Known rows, with every way that one mark hangs from another:
z_435(z_696(z_295 z_766)): -0.96; -1.12; -0.87; -0.23; 0.07; -0.16; 1.15; -1.27; 0.00; -0.03; 0.52; 0.72; 0.84; 0.03; -1.48; -1.03; -1.24; -1.15; -0.22; -0.64; 0.44; 0.28
z_435(z_696(z_766)): 0.15; -1.70; -0.18; -0.79; -0.11; -0.07; 0.66; -1.11; 0.19; -0.75; 0.32; 0.54; 0.34; -0.06; -0.94; -1.08; -1.36; -1.26; -0.49; -0.51; 0.59; 0.29
z_766(z_44 z_696(z_295 z_859)): -0.26; 0.10; -0.68; -0.66; 0.82; 0.07; 0.95; -2.41; 0.50; -1.58; 1.01; 0.75; 4.10; -0.15; -2.58; -0.23; -1.14; 0.49; 2.58; -0.69; 0.10; 0.28
z_766(z_696(z_295(z_44 z_349) z_859)): -0.51; -0.49; 0.20; 0.75; -1.57; -0.10; 0.53; -1.45; 0.25; -0.77; 0.94; 0.55; 1.36; 0.78; -0.49; -0.39; -1.97; -0.68; 1.39; -0.96; -0.01; 0.68
z_44(z_836 z_859): 0.80; -0.24; 2.43; -0.71; 0.44; 0.50; -1.30; 1.26; 0.60; 0.22; -0.32; -0.92; 0.17; -0.37; 2.00; 0.09; -0.74; 0.38; -1.90; -0.13; -0.28; 0.09
z_836(z_696): 1.15; 1.32; 0.68; -0.54; -1.01; -0.18; 0.64; -1.48; 0.80; -1.56; 0.76; 0.40; 0.24; -0.11; -0.74; -0.80; -1.95; -0.67; -2.29; -0.97; 0.78; -0.73
z_435(z_44(z_859) z_696(z_766)): 0.12; -1.23; -3.19; -0.61; -0.01; -0.52; 1.97; -0.07; 0.23; -0.82; -0.74; -0.31; 0.37; 0.18; 0.36; 0.09; 0.23; -0.55; 1.13; 0.60; -0.08; -0.12
z_696(z_295(z_349) z_766(z_44(z_836)) z_859): -0.32; -1.39; 0.51; 0.93; 0.48; -1.41; 0.11; 0.35; -0.25; 1.54; 1.55; 0.47; 2.72; 0.84; -0.72; 0.11; -1.30; -0.31; 0.95; -0.08; 0.04; 0.71
z_766(z_44 z_696): 0.36; -0.93; 0.55; -1.05; -1.47; 0.78; 1.09; -1.67; 1.15; -2.36; 0.85; 0.42; 2.33; -0.11; 0.42; -0.46; -1.11; -0.51; 2.05; -1.28; 0.21; 0.24
z_295(z_44 z_349): 0.65; -1.08; 2.00; 0.73; -4.24; -0.13; 0.39; -0.42; 0.43; 0.31; 0.94; 0.24; -0.86; 0.70; 0.75; -0.96; -1.45; -2.00; -0.69; -1.32; 0.49; 0.21
z_295(z_44(z_836) z_349): 0.78; -1.14; 2.89; 0.94; -3.81; 0.19; -1.30; 1.35; 0.35; 0.57; 0.87; -0.29; -1.04; 0.72; 2.73; -0.18; -1.69; -1.82; -1.47; -1.02; 0.09; 0.61
z_802(z_435 z_859): 0.65; 0.21; 2.25; 0.95; -0.15; -1.96; -0.94; -1.67; -0.11; 0.64; 1.35; 1.32; 1.86; 0.03; 2.55; -0.89; -1.66; 0.03; -3.45; -0.88; 0.25; 0.39
z_766(z_44(z_836) z_696): 0.42; -0.93; 1.43; -0.76; -0.85; 1.07; -0.46; 0.00; 1.07; -2.02; 0.94; -0.10; 2.28; -0.12; 1.68; 0.26; -1.32; -0.30; 1.14; -0.96; -0.20; 0.66
z_802(z_295): 0.90; 1.75; 1.70; 0.30; -1.38; -0.35; -0.82; -1.50; 1.16; -0.44; 0.42; 0.67; 0.89; -0.35; -0.56; -0.55; -2.14; -0.99; -1.68; -0.55; 0.15; -0.92
z_295(z_349): 0.79; -0.80; 3.00; 0.18; -5.04; 0.13; -0.04; -0.20; 0.52; -0.32; 0.90; 0.20; -0.53; 0.07; 1.41; -1.24; -1.46; -1.50; -1.51; -0.60; 0.37; 0.09
z_44(z_836(z_696(z_295(z_349) z_766)) z_859): -1.02; 0.15; 0.25; 1.29; 1.01; -1.24; 0.97; 1.21; 0.30; 0.32; 0.72; -0.63; 0.17; 1.03; 2.30; 0.51; -1.32; 0.13; -1.34; -0.32; -0.27; 0.26
z_766(z_44(z_836) z_696(z_295(z_349) z_859)): -0.33; -0.45; 1.27; 0.51; -2.46; 0.18; -0.42; 0.07; 0.32; -1.15; 1.32; 0.17; 3.38; 0.39; 1.08; 0.44; -1.35; -0.04; 1.73; -0.28; -0.43; 1.25
z_696(z_295(z_44(z_836) z_349) z_766): -0.94; -1.82; 0.86; 1.80; 0.20; -0.91; 0.14; 1.37; -0.02; 2.08; 1.31; 0.27; -0.49; 1.39; 1.65; -0.18; -1.77; -1.56; -0.26; -1.26; -0.03; 0.55
z_836(z_696(z_295 z_766)): -0.53; 0.60; -1.29; 0.20; 2.79; -1.10; 2.00; -1.39; 0.35; -0.16; 1.31; 1.00; 0.77; 0.48; -2.21; -0.78; -2.11; -0.39; -1.06; -1.10; 0.72; -0.72
z_435(z_696(z_295(z_44(z_836)) z_859)): 0.26; 0.08; -0.14; 0.25; -0.31; 0.46; -1.36; -0.51; -0.41; 0.14; 0.03; 0.14; 1.41; 0.07; -1.84; 0.12; -1.43; -0.84; -0.69; -0.30; 0.19; 0.93
z_802(z_295(z_349) z_435(z_44 z_696)): -0.03; 2.09; -0.36; 2.68; -7.67; -0.91; 0.01; -0.86; 1.03; -0.75; 1.02; 0.35; 1.71; 0.28; 4.31; 0.21; -1.05; -2.47; -0.56; 0.69; -0.61; 0.78
z_766(z_44): 0.95; -0.55; 1.12; -0.70; -2.14; 0.08; 0.74; -1.57; 0.71; -0.41; 0.84; 0.49; 1.75; -0.20; -1.32; -0.75; -0.83; -0.86; 0.50; -0.99; 0.64; -0.18

Rows:
0.51; -1.36; -1.58; -1.02; 0.98; -0.84; 1.07; -2.35; -0.19; -0.76; 0.48; 0.79; 2.99; 0.10; -3.47; -0.59; -0.89; -0.43; 1.57; -0.06; 0.81; 0.59 => z_435(z_696(z_766(z_44) z_859))
0.91; 0.40; 1.70; 1.25; -3.23; -0.17; -0.39; 0.66; 0.52; -0.76; 1.06; -0.27; -0.98; 1.08; 2.39; 0.15; -2.09; -1.67; -2.10; -1.18; 0.33; 0.38 => z_295(z_44(z_836(z_696)) z_349)
-0.04; 0.82; -2.39; 1.49; 0.56; -1.81; 0.76; 1.34; -0.25; 0.25; 1.28; 0.51; 1.34; 1.24; -0.35; 0.76; -1.66; -0.32; -0.37; 0.69; -0.01; -0.31 => z_435(z_44(z_836(z_696(z_295(z_349) z_766 z_859))))
-0.87; -0.86; -2.97; 0.26; 0.84; -0.20; 0.96; 1.76; 0.00; 0.27; -0.56; -0.63; 0.97; 0.29; 1.32; 0.87; 0.11; -0.26; 0.75; 0.74; -0.76; 0.28 => z_435(z_44(z_836 z_859) z_696(z_295 z_766))
0.55; 2.59; -0.17; 2.54; -5.14; -1.07; -2.15; 0.40; 0.49; -0.44; 0.78; 0.18; 2.73; 0.24; 3.66; 1.06; -1.45; -1.47; -1.39; 1.55; -0.77; 1.22 => z_802(z_295(z_349) z_435(z_44(z_836) z_696(z_859)))
1.53; 1.47; -0.15; -0.05; 2.24; -0.40; -1.10; -0.61; 0.15; -0.70; 0.45; 0.21; 0.69; 0.49; -2.11; 0.34; -2.31; -0.16; -2.18; -0.67; 0.76; -0.14 => z_295(z_44(z_836(z_696(z_859))))
-0.68; -0.53; 0.50; 0.41; 1.05; 1.04; -0.54; 0.35; 0.65; -0.59; 0.69; 0.00; 0.80; 0.37; 1.36; 0.22; -1.91; -0.67; 0.64; -1.58; -0.37; 0.52 => z_766(z_696(z_295(z_44(z_836))))
-0.48; -0.19; 1.16; 0.21; -2.36; 0.09; 0.04; -1.00; 0.32; -1.31; 1.04; 0.63; 1.82; 0.22; -0.12; -0.66; -1.80; -0.22; 0.55; -0.31; -0.04; 0.55 => z_766(z_696(z_295(z_349) z_859))
0.20; 0.60; -0.19; -0.66; -1.60; 0.30; -0.27; -1.80; -0.24; -0.63; 0.10; 0.67; 1.98; -0.57; -2.94; -0.80; -1.12; -0.52; -0.74; 0.15; 0.43; 0.42 => z_435(z_696(z_295 z_859))
-1.44; -1.85; -0.41; 1.39; -0.95; -0.51; 0.71; 1.08; -0.19; 0.90; -0.09; -0.94; -0.29; 1.12; 3.00; 0.46; -0.53; -1.08; 0.30; -0.51; -0.53; 1.46 => z_435(z_696(z_295(z_44(z_836 z_859) z_349) z_766))
-0.50; 0.96; 0.25; 2.10; -1.30; -2.25; -0.68; -2.24; 0.35; 0.22; 1.40; 1.06; 2.66; 0.54; 1.14; -0.48; -2.32; -1.15; -1.14; 0.51; 0.06; 1.17 => z_802(z_295(z_349) z_435(z_696(z_766 z_859)))
-0.36; -0.77; -1.65; 0.17; 4.88; -1.55; 0.99; -1.71; -0.34; 1.84; 0.92; 1.11; 1.29; 0.78; -4.59; -0.73; -1.82; -0.21; 0.62; -0.97; 0.76; -0.38 => z_696(z_295(z_44) z_766 z_859)
1.29; 0.88; 0.71; -0.20; -1.06; 0.10; 0.11; -0.39; 0.83; -1.40; 0.91; 0.02; 1.73; 0.13; 0.20; 0.31; -1.43; -0.53; -0.83; -0.88; 0.45; -0.01 => z_766(z_44(z_836(z_696)))
0.01; -1.64; -0.78; -0.78; 2.64; -1.18; 2.14; -1.18; 0.59; 0.46; 0.28; -0.15; 1.84; 0.31; -0.76; -0.40; -0.17; 0.34; 1.46; -0.71; 0.25; -0.20 => z_696(z_766(z_44(z_859)))
-0.45; 0.64; -0.85; 0.84; 0.98; -1.94; 1.52; -1.33; -0.11; 0.05; 1.46; 1.03; 1.22; 0.99; -2.37; -0.63; -2.19; -0.17; -0.84; -0.26; 0.70; -0.24 => z_836(z_696(z_295(z_349) z_766 z_859))
-0.37; 0.38; -1.62; 0.94; 0.21; -2.20; 2.53; -2.06; -0.03; -0.14; 1.75; 0.99; 2.93; 1.14; -3.16; -0.34; -1.54; -0.24; 1.09; -0.47; 0.80; 0.08 => z_836(z_696(z_295(z_349) z_766(z_44) z_859))
-0.30; -0.09; -0.08; 0.12; 1.03; -0.18; 1.33; -1.00; 0.40; 1.17; -0.15; -0.21; 0.31; 0.25; -0.75; -0.31; -0.70; -0.22; 0.19; -1.13; 0.02; -0.25 => z_696(z_295(z_44(z_859)))
0.63; 0.68; 1.19; 1.02; -2.04; -0.48; 0.11; 0.92; 0.59; -0.68; 0.14; -1.07; -0.98; 1.05; 3.00; 0.59; -1.27; -0.65; -1.81; -0.76; -0.09; 0.42 => z_295(z_44(z_836(z_696) z_859) z_349)
1.89; 1.97; -1.73; -0.26; 0.55; -0.38; -0.69; 0.67; 0.26; -1.42; 0.36; 0.13; 1.23; 0.08; -1.42; 0.76; -1.63; 0.00; -1.71; 0.73; 0.26; -0.69 => z_435(z_44(z_836(z_696(z_859))))
0.59; 2.19; -0.55; -0.28; 1.14; -0.65; 0.67; -2.21; 0.17; -0.77; 0.76; 0.85; 1.92; -0.11; -3.94; -0.61; -1.97; 0.26; -1.69; -0.33; 0.80; -0.62 => z_836(z_696(z_295 z_859))
-1.13; -0.16; -1.63; 1.53; 1.25; -1.88; 2.99; -0.80; 0.24; 0.62; 0.62; -0.06; -0.25; 1.60; 0.55; -0.03; -1.26; -0.51; 0.11; -1.19; 0.28; -0.15 => z_836(z_696(z_295(z_44(z_859) z_349) z_766))
-0.53; -0.52; 1.02; 1.02; -1.03; 0.22; -1.04; 0.44; 0.09; -0.55; 0.97; -0.01; 1.27; 0.83; 1.32; 0.35; -2.09; -0.50; 0.68; -0.72; -0.39; 1.10 => z_766(z_696(z_295(z_44(z_836) z_349) z_859))
-0.46; 0.90; -1.43; 1.76; -5.49; -0.82; 0.53; -0.78; -0.14; 0.14; 1.30; 0.51; 2.54; 0.30; 1.33; -0.15; -0.57; -1.41; 0.25; 1.02; -0.20; 1.24 => z_802(z_435(z_44 z_696(z_295(z_349) z_859)))
-0.17; 1.05; 0.75; 1.14; -3.38; -0.50; 1.31; 0.27; 0.63; -0.50; 0.77; -0.94; 1.85; 0.67; 2.70; 0.83; -0.53; 0.02; -0.21; -0.42; -0.28; 0.63 => z_766(z_44(z_836(z_696(z_295(z_349))) z_859))
-0.27; -0.54; -3.30; 0.13; 1.46; -0.47; -0.17; 0.83; -0.52; 0.22; 0.23; 0.48; 1.81; 0.21; -2.04; 0.50; -0.83; -0.48; 0.40; 0.97; -0.13; 0.37 => z_435(z_44(z_836) z_696(z_295 z_766 z_859))
-0.11; 2.04; 2.99; 2.38; -4.52; -1.30; -0.92; -1.28; 1.26; 0.64; 1.66; 0.63; 1.53; 0.24; 3.84; -0.58; -2.28; -1.56; -2.26; -0.37; -0.26; 0.49 => z_802(z_295(z_349) z_435)
0.40; 2.73; -0.65; 1.80; -1.79; -1.22; -0.15; -1.07; 1.35; 0.50; 1.11; 0.76; 2.23; -0.04; 1.73; 0.08; -1.55; -1.26; -0.79; 0.19; -0.37; -0.63 => z_802(z_295 z_435(z_44))
1.56; 0.37; -2.10; -0.91; -2.96; 0.18; 0.03; -0.80; -0.14; -1.69; -0.25; 0.45; 1.35; -0.44; -1.92; -0.27; -0.57; -1.00; 0.04; 0.96; 0.35; 0.00 => z_435(z_44 z_696(z_859))
